What can hang from each mark
V: A H
P: D J
D: A P
J: H P
Y: B
H: J
B: A Y
A: B D M

Every row comes from one small tree of marks. Brackets hold a mark, then the marks that hang from it, in alphabetical order. Every link used is in the known rows. Which tree was each row made from?
Known rows
(A D): [-0.79,  0.82,  0.12, -0.39,  1.04, -0.87,  1.26, -0.86,  0.13,  0.22,
  1.33, -0.04, -0.63,  1.05,  0.49,  0.40, -1.42,  0.79,  0.79, -0.35]
(B (A D M)): [-0.12,  0.65,  1.18, -0.85,  1.42, -1.68,  3.55, -1.13,  2.91, -0.06,
  2.74, -0.78, -0.24,  1.86, -0.32, -0.21, -1.25,  1.23,  2.40, -1.96]
(A (B Y) (D P)): [-1.04, -0.43,  0.91,  0.11,  1.54,  0.51,  1.30, -2.74,  3.30, -0.03,
  2.53,  0.34,  0.73,  3.59, -0.69,  2.40, -3.43,  2.36,  1.38, -1.34]
(J H (P D)): [ 0.91, -0.15, -0.70, -0.62,  1.33,  2.22,  1.27, -2.40,  2.96, -0.36,
 -2.39, -0.19,  1.48,  1.30,  3.22,  0.87,  1.17, -0.73, -2.06, -0.17]
(J H (P (D A))): [ 1.89,  0.28, -1.29, -0.82, -0.80,  1.65,  1.85, -2.78,  3.44, -0.37,
 -0.78, -0.30,  1.59,  1.64,  2.75,  0.85,  0.17, -0.87, -0.34, -0.58]
(A B M): [ 0.15,  0.12,  0.34,  1.24,  2.11,  0.19,  1.30, -0.50,  3.57,  0.73,
  2.68, -0.16, -1.12,  1.44, -0.86,  1.20,  0.26,  0.59,  2.53, -1.25]
(P (D (A (B Y)))): [-0.18,  0.68, -0.21, -0.85, -0.61,  0.57,  1.02, -2.21,  4.29,  0.05,
  1.75,  0.23, -0.16,  3.34,  0.58, -0.37, -1.46,  1.86, -0.23, -1.01]
(A B (D (P (J H))) M): [ 0.35, -0.02,  0.21,  1.00,  3.90, -0.82,  3.19, -2.82,  4.99,  1.10,
  2.51, -0.88, -0.13,  3.85, -1.01,  2.96, -3.00,  0.47,  4.96, -2.64]
(A (B Y) D M): [-1.55,  0.13,  1.32, -0.05,  3.53,  0.27,  2.60, -2.00,  4.64,  0.65,
  4.01, -0.05, -0.71,  3.72, -0.24,  1.05, -1.53,  2.91,  2.10, -1.16]
(H J): [-0.27, -0.40, -0.91, -0.24, -0.47,  0.52,  1.04, -0.73, -1.46,  0.13,
  0.16, -0.10, -0.86,  0.88, -1.05,  0.51, -0.79, -0.50, -0.59,  0.62]
(Y (B (A D M))): [ 0.47,  0.83,  0.38,  0.02,  1.55, -0.63,  3.62, -2.15,  3.02,  0.09,
  3.10, -0.01, -0.87,  4.10, -1.37,  0.76, -1.40,  2.51,  2.05, -1.31]
(V (A D) (H J)): [-2.49, -0.35, -1.85, -0.52,  0.34, -1.29,  1.33, -2.88, -0.87, -0.36,
  3.80, -0.18, -3.40,  3.75, -0.87,  3.20, -1.67,  1.04, -0.05,  1.90]
(D A (P J)): [ 1.07,  0.14, -0.73,  0.60, -2.51, -2.05,  2.07, -1.04,  0.37,  0.38,
  1.15, -0.64,  1.35,  1.19, -1.43,  0.78, -3.03, -0.12,  3.38, -2.16]
(A (B Y) (D P) M): [-0.60, -0.25,  1.42,  0.86,  2.79, -0.22,  3.26, -2.41,  4.48,  0.77,
  3.52, -0.17,  0.65,  3.59, -0.88,  2.97, -3.03,  2.69,  2.68, -1.94]
(P D J): [-0.84,  0.91, -0.62, -0.05,  0.85, -1.73,  1.79, -0.85,  0.83,  0.77,
 -1.62, -0.48, -0.31,  1.78,  1.13, -1.31, -0.82,  0.27, -1.09, -1.37]
(P J): [-0.57,  0.19, -0.43,  0.03,  0.31, -1.20,  0.85, -0.05,  0.15,  0.32,
 -0.01, -0.45,  0.01,  0.78,  0.09, -0.85, -0.75,  0.10,  0.99, -0.95]
(V A): [-0.84,  0.14, -1.13,  0.28,  0.47, -0.66,  0.42, -0.36,  0.26, -0.77,
  2.09,  0.00, -1.02,  1.13, -0.15,  0.96,  0.19,  0.19, -0.46,  0.37]
(V H): [-0.81, -0.59,  0.17, -0.04, -0.51, -0.29, -1.28, -0.88, -0.26, -0.25,
  0.58, -0.23, -0.80,  0.84,  0.06,  1.32,  0.33,  0.38, -0.02,  1.10]
(D P): [ 0.91, -0.28,  0.31,  0.90, -0.78, -0.23,  0.61, -0.55, -0.16,  0.02,
 -0.46, -0.08,  1.18, -0.10, -0.89,  1.73, -1.56, -0.34,  0.62, -0.80]
(D A): [ 1.20,  0.31, -0.61, -0.15, -2.20, -0.46,  0.59, -0.21,  0.17,  0.05,
  1.70, -0.15,  0.07,  0.19, -0.42, -0.16, -0.78, -0.27,  1.65, -0.30]
(V (A M)): [-0.43,  0.23, -0.59,  0.76,  1.60, -1.32,  2.16, -0.28,  1.44,  0.07,
  3.08, -0.45, -1.15,  1.28, -0.12,  1.43,  0.65,  0.67,  0.76, -0.30]
(B Y): [-1.02, -0.65,  0.59, -1.03,  0.41,  0.78, -0.23, -0.69,  0.82, -0.44,
  0.26,  0.20,  1.05,  1.09,  0.29, -0.70, -0.12,  1.44, -1.05,  0.36]
(P (D A) J): [ 0.20,  1.20, -1.18, -0.29, -1.41, -2.29,  2.50, -1.08,  1.14,  0.75,
 -0.16, -0.46, -0.19,  1.70,  0.80, -1.40, -1.69,  0.32,  0.65, -1.69]

Which tree is each row?
[-1.54, -0.06,  0.88, -2.44,  0.64, -0.34,  1.33, -2.02,  2.50, -1.07,
  1.92, -0.24,  0.80,  2.58,  0.43, -1.35, -1.86,  2.52, -0.16, -0.81]
(B (A D) Y)
[-0.37,  0.47, -0.66, -0.82,  1.98, -0.23,  1.03, -1.77,  2.16,  0.40,
 -2.62, -0.65, -0.11,  2.24,  1.53, -1.01, -0.41, -0.40, -0.96, -0.51]
(P D (J H))
[ 0.52,  0.58,  0.09,  1.09,  1.06, -2.12,  5.13, -2.91,  2.76,  0.53,
  2.64, -0.52,  0.42,  4.93, -2.41,  1.73, -3.58,  2.48,  3.80, -2.79]
(Y (B (A (D (P J)) M)))
[ 1.19,  1.28,  0.07,  0.89,  0.14, -0.73,  2.90, -1.44,  4.74,  1.18,
  2.36, -0.35, -1.59,  2.55, -0.19,  0.56, -0.80,  0.59,  2.22, -2.17]
(P (D (A B M)))
[ 0.93,  0.20,  0.30,  0.47,  0.31,  0.17,  2.19, -1.35,  2.76, -0.25,
  1.91,  0.05, -0.21,  3.19, -1.67,  0.14,  0.05,  1.76,  1.35, -0.93]
(Y (B (A M)))
[ 0.91,  0.74, -0.90,  0.16,  1.93, -0.59,  3.04, -2.35,  6.11,  1.19,
  1.52, -1.14, -1.16,  3.86,  0.17,  0.07, -0.98, -0.15,  3.44, -2.42]
(P (D (A B M)) (J H))
[-0.62, -1.45, -1.39,  0.14, -1.35,  1.33,  0.55, -2.50, -0.19, -0.48,
  0.60, -0.22,  0.02,  1.89,  0.51,  2.75,  0.25, -0.05, -0.79,  1.39]
(V (H (J P)))
[-1.87,  0.09,  0.41, -0.75,  2.12,  0.64,  0.76, -2.01,  3.42, -0.04,
  2.87,  0.54, -0.56,  3.48,  0.14,  0.61, -1.86,  2.52,  0.65, -0.39]
(A (B Y) D)
[-0.03, -0.04, -0.22, -0.27,  1.81, -0.93,  1.90, -2.30,  1.46,  0.54,
 -0.02, -0.75,  1.02,  2.43, -0.09,  1.62, -3.28, -0.16,  2.67, -1.56]
(A (D (P (J H))))
[ 1.81, -0.41, -1.06,  0.14, -1.40, -0.81,  1.47, -1.68,  1.50,  0.03,
  0.27, -0.86,  1.71,  1.55, -1.15,  0.98, -2.45, -1.22,  3.64, -1.52]
(D A (P (J H)))
[-0.91, -0.60,  1.03,  0.30,  2.48,  0.88,  1.37, -1.21,  4.50,  0.47,
  2.84, -0.06, -0.06,  2.63, -0.61,  0.51, -0.14,  2.13,  1.20, -0.81]
(A (B Y) M)
[ 0.64,  1.11, -0.81,  0.06, -1.02, -0.16,  1.17, -1.45,  3.27,  0.49,
  1.37,  0.07, -1.33,  2.30,  0.14,  0.30, -1.29,  0.35,  1.05, -1.46]
(P (D (A B)))
[-0.40,  0.44, -0.09, -0.54, -0.33, -2.73,  3.05, -1.79,  1.71, -0.32,
  1.33, -0.76,  1.10,  2.49, -0.84,  0.42, -3.80,  0.81,  2.72, -3.08]
(B (A (D (P J))))
[ 2.07, -0.07,  0.26,  1.93, -0.96, -0.53,  2.55, -1.17,  3.84,  0.88,
  3.53, -0.43,  0.17,  1.89, -2.15,  2.96, -2.26,  0.14,  4.85, -2.37]
(D (A B M) P)
[-1.60, -0.73, -2.69,  0.54,  0.38,  0.86,  1.30, -4.03,  3.07, -0.67,
  2.64,  0.18, -2.60,  5.19,  0.94,  4.19,  0.11,  0.91, -2.11,  0.71]
(V (A B) (H (J (P D))))
[ 0.67,  0.02, -0.53, -0.39,  0.81, -0.33,  2.31, -3.89,  2.89, -0.41,
  0.71, -0.19,  1.11,  5.17, -1.78,  1.57, -3.37,  1.33,  2.72, -1.51]
(Y (B (A (D (P (J H))))))
[ 0.64, -0.82, -0.43,  0.28,  0.60, -0.11,  0.79, -1.61,  1.18,  0.09,
 -1.35, -0.78,  1.70,  1.39, -0.69,  1.15, -1.72, -0.92,  1.65, -1.00]
(D (P (J H)))
[ 0.08, -0.65, -0.59,  0.28, -1.50, -0.57,  1.50, -2.23,  3.48,  0.04,
  2.96, -0.21,  1.48,  3.67, -1.79,  0.95, -3.62,  1.81,  3.28, -2.18]
(D (A (B Y)) (P J))
[ 0.64,  0.42,  1.11,  1.13,  1.47, -1.55,  3.94, -1.22,  1.35,  1.06,
  1.91, -0.60,  0.55,  1.22, -0.67,  2.89, -2.57,  0.61,  2.79, -1.86]
(A (D P) M)
[-1.33, -0.12,  0.88,  0.88,  3.15, -1.51,  4.12, -2.66,  4.63,  1.01,
  3.54, -0.58,  0.54,  4.47, -1.03,  1.96, -3.84,  2.83,  3.58, -2.80]
(A (B Y) (D (P J)) M)
[ 0.59,  0.07,  0.61, -0.53,  2.15, -1.75,  3.96, -2.72,  4.08,  0.14,
  1.31, -1.58,  1.23,  3.10, -0.94,  1.03, -2.87,  0.12,  4.26, -2.97]
(B (A (D (P (J H))) M))
[ 0.11, -0.14, -0.13, -1.22,  0.85, -1.51,  2.15, -2.76,  2.68, -0.64,
  0.31, -1.04,  1.37,  2.95, -0.57,  0.63, -3.30, -0.04,  2.88, -2.45]
(B (A (D (P (J H)))))
[ 0.03,  0.45,  0.64,  0.08,  1.09, -3.32,  4.94, -1.85,  2.82,  0.47,
  2.17, -1.27,  0.87,  2.75, -1.25,  0.88, -3.39,  1.16,  3.92, -3.71]
(B (A (D (P J)) M))
[ 0.29, -0.33,  0.43,  0.07,  0.22,  0.36,  1.88, -1.39,  4.66,  0.24,
  4.51, -0.24,  0.13,  2.89, -0.97,  0.34, -0.78,  2.04,  3.13, -1.24]
(D (A (B Y) M))
[ 0.60,  0.27, -0.07,  0.13,  0.59,  1.14,  3.95, -2.97,  6.72,  0.20,
  2.86, -0.10,  1.22,  3.86,  2.16,  1.14, -0.33,  2.30,  0.52, -2.04]
(J (P (D (A (B Y) M))))
[ 1.19,  0.47, -2.08, -0.13, -2.53,  0.76,  3.58, -2.38,  0.92,  0.21,
  0.11, -0.17,  0.24,  2.10,  1.40,  1.14, -0.93, -0.39, -1.02, -0.47]
(H (J (P (D A))))
[-0.60,  0.37, -0.60,  1.43,  2.44, -0.55,  1.77, -0.75,  3.99,  0.09,
  4.37, -0.15, -2.09,  2.57, -0.85,  2.19,  0.41,  0.96,  1.88, -1.11]
(V (A B M))
[-2.33, -0.23, -1.46,  0.80,  2.19, -1.07,  2.62, -3.39,  2.61,  0.43,
  6.43, -0.53, -4.47,  5.46, -1.82,  4.47, -1.33,  1.54,  2.37,  0.60]
(V (A B D M) (H J))
[ 0.80,  0.41,  1.39,  0.05,  0.67, -1.94,  4.07, -1.69,  2.75,  0.06,
  2.24, -0.92,  0.85,  1.72, -1.19,  1.69, -2.63,  0.90,  2.86, -2.84]
(B (A (D P) M))
[ 2.28, -0.01,  0.30,  1.33, -1.81, -1.36,  3.09, -0.78,  1.43,  0.77,
  2.22, -0.71,  1.15,  0.33, -1.66,  2.22, -1.97, -0.07,  3.67, -1.82]
(D (A M) P)
